What can hang from each mark
rulo: pidep rubote
kiboneg: fefe pidim
pidim: kiboneg
rubote: rulo
tidom: seme
pidep: rulo
fefe: kiboneg
vekem: dovel fefe gilev vutog
seme: gilev
gilev: seme vekem
dovel: kiboneg vekem
vutog: rulo vekem

In the rows, zero is written as 128.
Known rows, with every way that one mark hangs from another
dovel{kiboneg vekem{gilev}}: [159 114 115  96  87 158 119 174 125 112 121 129 163 139 174 154  95 136
 140  77 117 147 147 169 136 123  81 122 125]
dovel{kiboneg vekem}: [147 119 121  92 102 146 155 185 122 118 130 145 182 141 175 140  93 145
 138  89 125 149 144 174 133 123  81 111 119]
rubote{rulo{pidep}}: [133 116 151 127 166 142  94 180 114 143 147 139 138 128 108 112 121 142
 114 127 138 139 128 137 125 123  97 141 156]
vekem{fefe{kiboneg} gilev vutog{rulo}}: [175 122 114 122 118 171  87 172 151 109  94  70 103  98 215 181  93  72
 133 143 141 101 131 121 132 123  92 136 126]
dovel{vekem{vutog}}: [159 114 123  96 170 138 141 150 128 114 100 140 132 125 187 146  95 124
 146 137 128 118 140 143 137 128 107 135 132]
pidim{kiboneg}: [134 124 147 146  95 118 145 180 124 117 135 114 123 138 141 127 105 129
 131 133 112 136 131 151 132 123 119 120 106]
tidom{seme{gilev{vekem}}}: [145 118 138 112 126 110 121 111 130 138 135 108 193 125 179 121 141 142
 125 117 110 129 120 113 127 113 135 132 129]
dovel{kiboneg vekem{fefe gilev}}: [165 120 106  80  61 162 103 208 126 110 128 121 186 137 198 162  88 103
 146  79 127 141 142 166 136 119  84 136 118]
tidom{seme}: [133 128 135 119 140 110 144  97 136 108 132 125 149 131 133 103 122 156
 123 113 110 130 127 104 112 118 108 127 131]
fefe{kiboneg{pidim}}: [136 135 148 155 126 137 179 146 143 151  92 133 214 134 166 135 122 133
 129 116 149 128 129 141 126 125 112 107 138]
dovel{kiboneg{pidim} vekem{fefe gilev}}: [161 120 114  95  39 160 121 217 135 117 134 137 220 135 203 169  78 101
 139  63 137 145 134 166 133 117  71 139 115]
seme{gilev{vekem{fefe{kiboneg}}}}: [153 122 130 112  95 134  96 174 123 175 123  94 226 122 222 157 152  89
 137 136 138 122 118 143 151 119 163 136 124]
vekem{dovel fefe{kiboneg} gilev{seme}}: [168 145 134 136  49 161 109 140 133 112  43  82 149 136 177 180 128  71
 134  82 129  96 140 119 144 126 111 112 148]
vutog{vekem}: [126 138 121 130 165 129 115 191 131 117  94 126 114 133 124 125 129 126
 143 103 126 129 148 126 130 128 117 103  99]
vutog{rulo{rubote} vekem{fefe}}: [143 133 130 134  98 137 119 238 158 107 128  95  94 116 121 145 107 115
 132  96 127 122 146 131 106 121  86 100  75]
vutog{rulo{pidep} vekem{dovel gilev}}: [130 126 132 157 161 161  78 232 159 102  77 105  42 124  87 137 116 125
 130  83 108 127 162  97 117 135  61  88 116]
vekem{dovel gilev vutog}: [162 126 112 140 107 159  88 115 140  97  67  96  52  96 154 187 109  92
 130 134 117  95 132 101 142 135  83 129 129]
gilev{seme vekem}: [158 118 161 129 109 122 153  84 112 148 104 130 160 140 153 134 145 143
 117  78 124 124 137 131 157 108 173 118 127]
fefe{kiboneg}: [140 135 140 140 148 139 162 137 135 143  88 117 181 137 161 127 132 137
 136 131 139 124 137 141 129 127 122 103 142]
pidep{rulo{rubote}}: [172 136 125 136 109 124 140 128 128 134 195 127 128 121 105 126 123 135
 130 147 131 147 124 135 100 117 123 112 108]
pidep{rulo}: [154 137 121 127 155 127 121 115 118 130 177 135 125 133 116 120 122 124
 131 148 136 148 124 131 109 121 131 114 122]
dovel{vekem{fefe{kiboneg} gilev}}: [171 120 121  92 114 154 101 177 134 120  85 113 187 144 201 153 106  94
 159 107 134 119 143 146 134 124 119 146 144]
kiboneg{fefe}: [138 133 151 125 117 117 143 121 126 140  99 109 156 129 144 132 122  94
 117 142 125 130 122 118 142 125 117 135 125]
tidom{seme{gilev{vekem{dovel vutog}}}}: [150 120 136 115 126 115 126 111 132 131 118 105 176 115 188 134 133 134
 124 125 110 118 120 106 131 116 119 127 127]
vekem{dovel}: [128 138 130 140  97 135 132 125 135 117  88 124 115 127 114 148 126 117
 128 120 123 112 131 115 129 135 102 111 132]
vekem{fefe gilev{seme}}: [159 130 123 116  65 146  81 137 122 113 110  93 124 130 167 161 127  77
 128  86 126 115 132 123 142 120 142 146 135]
seme{gilev{vekem{dovel}}}: [145 121 133 125  91 131  97 148 123 165 112 102 186 119 187 162 154 103
 130 129 124 119 119 134 150 125 151 127 127]
vutog{rulo{pidep rubote} vekem{dovel}}: [135 131 142 162 129 147 133 252 166 112 103 112  65 115  75 129 114 147
 127  91 109 128 158 106 104 132  53  76  95]
vutog{rulo vekem}: [120 128 134 142 171 136 115 196 148 107 102 112  67 128 110 131 112 136
 126  96 122 129 152 129 115 128  93  88  97]
gilev{vekem}: [149 117 136 123 112 127 114 116 130 151 126 129 171 128 146 130 137 131
 134 118 132 128 127 121 142 112 159 142 115]
rulo{rubote}: [153 127 135 140  60 124 155 147 141 132 154 115 133 111 110 137 129 144
 127 123 120 126 127 134 115 123 117 126 108]

Rows
[172 108 117 100 153 149 104 141 131 107  91 123 114 122 188 159  97 115
 148 124 120 116 143 137 141 128 108 147 137] | dovel{vekem{gilev vutog}}
[152 113 133 139 150 144 147 177 150 119 145 115  65  90 139 140  99 139
 116 153 122 120 131 114 119 129  77 119 114] | vekem{vutog{rulo{pidep rubote}}}
[160 122 119 115 110 149 124 221 152 117 155 103  97  89 173 151  90  94
 125 156 136 112 124 111 119 124  81 138 106] | vekem{fefe vutog{rulo{pidep rubote}}}
[146 132 115 142  45 162  95 139 135 106  92 102 106 121 124 173 117 112
 125  85 112 124 136 125 135 131  74 111 127] | vekem{dovel{kiboneg} gilev}
[147 122 134 105 112 112 114 127 130 137 138 104 205 125 192 125 138 127
 128 117 115 126 118 111 127 111 136 138 126] | tidom{seme{gilev{vekem{fefe}}}}
[172 130 127 116  96 146 123 153 141 141  80 109 187 114 204 164 117  89
 143 138 147 100 127 111 150 113 126 132 113] | gilev{vekem{dovel fefe{kiboneg} vutog}}
[169 134 158 128  72 135 156 117 121 145  65 114 200 143 184 155 139 108
 128  78 136 105 138 125 158 109 155 108 130] | gilev{seme vekem{dovel fefe{kiboneg}}}
[149 120 126 108  87 130  84 170 120 170 135  97 209 119 212 157 150  87
 135 134 134 123 115 138 150 119 166 145 120] | seme{gilev{vekem{fefe}}}
[161 133 115 119  82 158  78 168 138 126  97  85 172 129 186 158 124  74
 146 118 140 115 131 125 133 122 128 145 137] | vekem{fefe{kiboneg} gilev}
[125 142 126 134 125 145 102 225 154  97  82 101  83 128 124 153 104  96
 133  93 129 113 150 117 116 129  75  90  93] | vutog{rulo vekem{dovel fefe}}
[167 134 132 125  79 154 105 142 126 124  83  85 162 137 191 160 130  83
 134  89 134 112 138 132 143 120 137 128 145] | vekem{fefe{kiboneg} gilev{seme}}
[169 105 124 146 127 161  96 162 154 110 133  92  37  86 140 160 101 124
 118 136 112 118 135 107 124 128  78 135 123] | vekem{gilev vutog{rulo{pidep rubote}}}
[158 125 162 138  87 127 155  81 117 140  77 128 153 139 144 149 144 135
 117  74 120 113 139 121 158 112 156 106 130] | gilev{seme vekem{dovel}}
[133 142 135 134  60 139 153 147 131 121  92 117 146 126 132 156 111 109
 116 110 122 128 130 128 138 130  69 100 117] | vekem{dovel{kiboneg{fefe}}}
[144 139 106 118 123 145  63 213 135 108  92 102 118 128 149 148 124  84
 152  93 129 122 146 118 132 124 119 128  98] | vutog{vekem{fefe gilev}}
[163 124 151 113  82 125 137 116 113 146 111 122 185 139 177 142 138 112
 123  80 134 119 132 128 157 104 176 131 121] | gilev{seme vekem{fefe}}
[171 118 143  97  77 148 148 156 114 118  91 117 177 144 190 158  94 117
 123  68 111 146 148 166 153 118  81 116 128] | dovel{kiboneg{fefe} vekem{gilev{seme}}}
[170 115 154 126 132 127 157  85 113 140  98 127 136 122 181 148 131 136
 116  99 126 114 135 126 164 108 162 119 119] | gilev{seme vekem{vutog}}
[164 106 133 106 162 144 148 183 143 115 118 134 112 118 168 140  89 139
 138 132 121 121 144 138 125 128  85 128 128] | dovel{vekem{vutog{rulo{pidep rubote}}}}
[143 134 126 138 148 138  97 166 125 109  75 111  88 135 127 141 135 121
 138  72 115 125 156 126 140 126 125 102 110] | vutog{vekem{gilev{seme}}}
[136 131 141 159 134 151 101 165 146  90  56  94  32 130 103 160 117 124
 120  60 108 114 162 119 127 130  82  75 109] | vutog{rulo vekem{dovel gilev{seme}}}
[153 120 131 103 124 114 116 127 130 133 135 103 193 115 205 130 131 123
 127 128 115 121 117 110 130 112 128 139 123] | tidom{seme{gilev{vekem{fefe vutog}}}}
[148 125 114 107 126 146 114 180 143 107 134 101  94  98 192 162  87  81
 124 157 143 106 121 120 127 124  95 138 108] | vekem{fefe vutog{rulo}}
[150 117 136 110 136 113 124 113 130 135 132 106 181 115 193 127 134 139
 124 127 110 124 119 110 130 113 127 133 126] | tidom{seme{gilev{vekem{vutog}}}}
[147 138 131 140  77 145 173 157 139 115  86 123 132  98 175 181  84  98
 110 128 132 116 122 122 144 130  41 103 105] | vekem{dovel{kiboneg{fefe pidim}} vutog}
[150 122 132 155 107 146  98 199 159 103 112  87  51 113  98 151 115 136
 128  81 110 126 154 127 109 124  84  98  88] | vutog{rulo{rubote} vekem{gilev}}
[157 118 121 105 103 134  88 172 121 164 132  96 192 106 229 166 142  82
 135 149 135 115 114 135 154 119 158 147 116] | seme{gilev{vekem{fefe vutog}}}
[149 149 114 132 112 155  83 216 143 108  45  94 134 132 155 161 124  80
 156  91 131 109 152 115 134 129  98 104 108] | vutog{vekem{dovel fefe{kiboneg} gilev}}
[152 133 132 147  42 158 122 113 123 103  77 104  97 129 129 176 124 120
 113  58 107 121 143 131 145 129  85  94 134] | vekem{dovel{kiboneg} gilev{seme}}
[154 114 128 117 122 131  99 150 120 166 127 102 175 106 213 161 146 104
 130 148 128 119 117 138 154 122 155 137 119] | seme{gilev{vekem{vutog}}}
[162 115 137  92 120 148 172 184 131 114 108 122 153 122 206 159  66 119
 120 117 123 140 140 164 143 121  46 110 109] | dovel{kiboneg{fefe} vekem{vutog{rulo}}}
[131 135 143 134  53 132 175 170 131 141 137 133 205 124 159 147  96 115
 104  96 135 154 119 148 137 119  69 114 104] | dovel{kiboneg{fefe pidim}}
[149 125 127 114  74 133  86 170 123 164 117  96 203 119 204 167 150  81
 135 131 131 115 116 132 150 122 152 137 122] | seme{gilev{vekem{dovel fefe}}}
[165 119 115  79 142 141 125 183 130 111 108 131 156 125 211 153  89  94
 152 138 138 112 135 141 137 124 108 149 125] | dovel{vekem{fefe vutog}}
[138 127 138 150 125 134 135 206 157 109 119 103  72 117  97 136 113 147
 126  93 117 127 151 133 106 124  84  87  82] | vutog{rulo{rubote} vekem}
[155 131 123 111  43 142 110 165 134 140 117 119 200 126 167 156 120  99
 136 102 139 122 126 122 144 111 123 132 103] | gilev{vekem{dovel{kiboneg} fefe}}
[167 110 160 131 135 131 158  87 121 135 102 120 112 118 174 150 123 141
 108  96 124 114 137 127 157 108 149 112 118] | gilev{seme vekem{vutog{rulo}}}
[168 123 124  92 141 145 150 192 137 122  91 134 197 128 230 156  86  97
 153 133 148 112 135 147 137 123 101 138 130] | dovel{vekem{fefe{kiboneg{pidim}} vutog}}
[165 110 135 142 139 154 112  97 132  99  97  91  24 102 163 173 105 119
 106 108 113 108 139 122 142 126 103 118 133] | vekem{gilev{seme} vutog{rulo}}
[143 120 129 108  81 145 171 193 131 125 135 162 214 139 179 148  83 142
 131  74 134 152 136 174 131 121  69 115 115] | dovel{kiboneg{pidim} vekem}
[164 112 136 107 129 142 118 123 120 112  87 128 132 146 165 147 115 128
 141  83 114 124 149 147 141 125 128 133 149] | dovel{vekem{gilev{seme}}}
[155 109 122  96 142 159 158 213 133 111 133 140 137 121 188 145  72 147
 129 109 123 144 147 162 131 125  50 106 117] | dovel{kiboneg vekem{vutog{rulo{pidep}}}}
